(in the rows, 128 means zero)
Known rows, with every way that one mark hangs from another
zofi{bamu{damu gapal{neve}}}: 141 122 136 116 144 143 158 161 141 105 150 151 131 102 125 119 112 146 148 164 124 138 108 105
bamu{damu gapal karovu{sukev} zofi}: 158 118 104 103 140 148 160 148 152 88 148 144 118 85 137 111 115 143 124 101 131 139 88 105
pizo{damu{bamu{karovu} neve{gapal}}}: 150 124 136 116 141 143 147 161 139 98 144 179 111 107 135 130 112 172 143 189 123 135 100 109
gapal{neve{damu}}: 146 126 166 122 147 141 148 159 152 104 149 143 130 133 123 123 107 160 147 176 111 139 109 102
bobi{bamu{gapal{neve} zofi}}: 143 106 150 115 142 144 150 161 146 89 145 116 132 145 123 128 102 138 151 136 125 145 111 98
karovu{bamu{damu{neve}} sukev}: 156 111 147 116 144 145 143 149 149 93 147 153 135 135 127 121 133 156 139 187 116 143 118 103
karovu{bamu{gapal} sukev}: 154 109 137 115 142 147 144 148 150 107 148 135 139 128 113 120 123 151 135 163 130 151 122 101
damu{bamu{gapal zofi} neve}: 143 116 135 109 144 145 155 158 145 97 144 146 104 94 127 134 134 162 144 125 135 123 94 114
karovu{bamu}: 152 103 152 124 142 144 144 157 145 95 144 133 135 149 118 127 129 161 156 163 127 147 120 101
sukev{karovu{bamu{gapal zofi}}}: 152 104 167 114 142 147 150 157 141 105 144 121 131 92 121 116 132 156 135 143 134 144 115 99
bobi{bamu}: 149 101 177 127 140 143 146 160 142 84 146 124 139 159 123 140 98 148 156 163 121 144 120 96
neve{damu}: 149 113 182 123 140 143 149 155 147 97 148 138 126 142 132 128 108 173 147 168 123 136 107 106
zofi{bamu{gapal}}: 138 113 149 121 142 145 154 160 139 109 150 142 134 109 115 125 111 153 152 160 134 136 114 103
zofi{bamu}: 139 113 163 127 143 144 149 161 140 103 148 145 138 128 115 129 117 157 161 177 128 135 119 100
zofi{bamu{gapal{neve} karovu}}: 140 127 130 119 143 146 152 163 143 111 151 150 128 96 114 116 114 151 155 150 129 134 107 101
zofi{bamu{gapal{neve{damu}} karovu}}: 139 129 134 119 141 147 152 163 144 112 151 150 124 102 119 112 115 156 157 155 129 133 105 103
pizo{damu{bamu{zofi} neve{gapal}}}: 145 119 142 113 143 142 148 160 140 95 141 170 114 121 134 131 117 169 144 189 125 138 102 110
damu{bamu{gapal karovu zofi} pizo}: 157 130 132 111 136 148 158 154 148 89 137 132 108 97 124 125 130 168 147 53 143 141 93 104
sukev{karovu{bamu}}: 155 106 181 122 143 145 147 158 139 105 145 128 136 100 119 122 129 160 139 164 127 143 121 97
gapal{neve{damu{pizo}}}: 147 131 173 121 145 141 149 157 152 100 146 142 130 134 123 122 107 167 146 155 112 143 108 101
bamu{gapal{neve{damu}} karovu zofi}: 146 126 116 106 142 147 155 158 154 101 148 134 112 99 127 108 116 153 142 105 131 137 88 104
gapal{neve{damu{bamu}}}: 148 129 159 120 147 142 148 160 151 105 147 144 122 130 123 126 115 160 151 168 114 138 107 104
bobi{bamu{karovu}}: 153 107 161 127 138 145 145 161 143 83 147 130 133 147 125 135 100 150 158 148 122 141 113 96
pizo{damu{bamu{karovu zofi} neve}}: 148 118 134 116 142 145 146 159 141 91 145 178 111 119 135 129 128 167 154 170 126 137 95 109
pizo{damu}: 149 108 155 124 141 141 147 155 139 93 148 166 135 136 129 132 102 162 143 190 121 151 109 102
bamu{damu gapal zofi}: 151 106 125 105 142 143 165 151 146 85 146 132 122 104 139 121 112 145 129 109 132 142 93 109
neve{damu{bamu}}: 152 118 172 121 139 144 149 157 146 99 145 139 115 138 133 131 121 173 154 159 128 134 105 110
damu{bamu{zofi} neve pizo}: 148 127 165 114 142 144 153 156 147 84 137 147 108 112 127 134 141 180 153 100 130 128 99 108
damu{bamu{gapal zofi} neve pizo}: 146 127 152 108 141 145 157 155 146 90 138 143 104 92 127 131 135 175 144 84 136 129 94 112

Rows
151 130 188 116 137 141 152 156 148 101 139 128 123 131 134 121 89 187 131 157 124 138 111 105 -> neve{damu{pizo} gapal}
154 107 147 115 140 145 151 155 147 78 138 131 129 153 132 118 140 163 155 127 128 151 110 102 -> karovu{bamu{damu{pizo} zofi}}
160 131 145 114 139 143 157 156 146 80 143 160 114 87 142 121 106 174 132 124 115 129 93 106 -> bamu{damu{neve{gapal} pizo} karovu}
154 106 148 119 138 146 150 160 144 71 144 130 126 150 138 127 111 144 159 131 121 141 104 98 -> bobi{bamu{damu karovu zofi}}
151 133 174 110 137 144 154 158 149 99 134 125 110 132 135 121 109 186 140 137 132 136 106 108 -> neve{damu{bamu{zofi} pizo} gapal}
154 117 134 116 142 148 146 151 154 90 147 139 130 120 120 121 122 154 143 129 128 137 103 96 -> bamu{karovu{sukev} zofi}
150 100 163 119 140 143 151 159 143 72 143 124 133 161 137 132 108 143 156 147 120 144 110 99 -> bobi{bamu{damu zofi}}
149 120 129 115 141 144 149 158 138 98 147 180 109 100 134 130 117 166 145 167 127 138 94 111 -> pizo{damu{bamu{gapal karovu} neve}}
167 128 145 118 138 145 154 147 149 81 146 157 128 102 135 121 109 161 131 117 117 142 101 99 -> bamu{damu{pizo} karovu{sukev}}
157 130 116 115 143 147 151 156 149 108 148 147 115 84 117 128 119 149 139 122 129 137 101 104 -> damu{bamu{gapal{neve} karovu{sukev}}}
152 107 155 121 139 148 143 157 148 82 145 126 134 153 124 128 110 145 157 144 124 141 113 94 -> bobi{bamu{karovu{sukev} zofi}}
145 108 126 111 144 145 149 158 149 99 143 125 128 136 118 115 133 151 151 137 132 150 111 102 -> karovu{bamu{gapal{neve} zofi}}
144 115 156 118 143 140 147 158 139 97 147 173 126 120 133 130 97 170 135 211 117 140 107 107 -> pizo{damu{neve{gapal}}}
151 129 172 119 142 143 152 156 144 88 140 154 111 104 125 139 131 182 149 115 126 128 103 109 -> damu{bamu neve pizo}
151 118 162 117 138 145 153 156 145 103 146 137 112 124 133 128 116 170 147 145 132 134 101 112 -> neve{damu{bamu{gapal}}}
150 120 157 107 142 141 160 155 148 75 138 142 119 115 142 122 117 170 133 125 120 133 98 107 -> bamu{damu{neve{gapal} pizo} zofi}
151 129 124 114 142 145 154 158 150 107 152 144 116 87 125 114 102 156 137 125 124 137 93 105 -> bamu{gapal{neve{damu}} karovu}
150 127 105 106 144 148 152 152 157 104 149 138 123 90 117 110 114 142 131 110 128 140 96 99 -> bamu{gapal{neve} karovu{sukev} zofi}
153 111 142 112 140 144 154 154 143 89 143 142 122 118 134 119 128 165 142 131 127 145 106 109 -> karovu{bamu{damu{neve pizo} gapal}}
152 107 144 116 143 148 140 149 153 96 144 132 140 155 115 120 139 153 147 168 128 150 123 97 -> karovu{bamu{zofi} sukev}
158 113 146 112 141 146 146 146 153 85 140 137 137 150 127 115 140 156 143 144 124 153 117 99 -> karovu{bamu{damu{pizo} zofi} sukev}
151 108 150 117 140 145 149 161 144 71 144 137 121 143 141 127 115 149 159 140 118 134 101 101 -> bobi{bamu{damu{neve} karovu zofi}}
156 108 138 112 143 147 144 148 152 89 143 139 137 149 127 117 139 150 144 165 124 150 118 100 -> karovu{bamu{damu zofi} sukev}
154 119 169 118 142 140 158 152 144 77 145 156 125 108 139 131 111 170 135 135 115 135 100 107 -> bamu{damu{neve pizo}}
151 125 169 113 136 146 155 153 148 94 140 130 110 130 134 122 124 178 150 107 136 138 98 110 -> neve{damu{bamu{gapal zofi} pizo}}
151 122 137 119 142 144 144 156 141 97 147 184 115 112 132 131 121 167 146 186 121 137 100 108 -> pizo{damu{bamu{karovu{sukev}} neve}}
158 122 115 104 136 147 165 150 148 78 143 138 113 88 141 111 116 157 132 59 134 142 83 105 -> bamu{damu{pizo} gapal karovu zofi}
155 110 161 126 139 146 142 157 146 86 148 133 137 146 122 133 100 147 153 156 119 142 117 94 -> bobi{bamu{karovu{sukev}}}
162 131 153 122 137 146 153 155 145 87 139 143 115 107 122 134 126 174 152 84 132 141 102 101 -> damu{bamu{karovu} pizo}
165 128 124 110 136 146 160 145 148 90 148 152 122 74 135 115 102 155 118 92 126 144 93 104 -> bamu{damu{pizo} gapal karovu{sukev}}
150 124 129 103 143 142 165 152 151 84 142 134 122 100 135 113 112 148 128 87 124 148 92 105 -> bamu{damu{pizo} gapal{neve} zofi}
153 102 138 115 142 145 150 157 146 82 141 133 129 153 132 120 139 156 156 147 127 148 111 103 -> karovu{bamu{damu zofi}}
148 117 127 114 143 143 151 157 142 98 144 162 120 122 129 127 117 154 146 161 129 151 101 106 -> pizo{damu{bamu{gapal{neve} zofi}}}
154 106 171 118 142 146 150 157 139 108 146 125 133 86 119 120 126 157 133 152 131 144 118 99 -> sukev{karovu{bamu{gapal}}}
150 109 149 113 141 144 150 156 147 78 139 139 124 145 135 118 143 167 155 134 125 144 107 105 -> karovu{bamu{damu{neve pizo} zofi}}
142 114 142 118 141 144 159 159 138 101 149 148 131 104 127 122 112 150 148 158 130 136 108 106 -> zofi{bamu{damu gapal}}
147 122 121 109 142 147 154 159 146 96 145 151 97 82 129 128 136 163 147 111 135 120 88 113 -> damu{bamu{gapal karovu zofi} neve}
153 110 167 117 144 145 149 158 141 111 146 127 133 85 118 117 125 154 133 156 127 145 118 99 -> sukev{karovu{bamu{gapal{neve}}}}
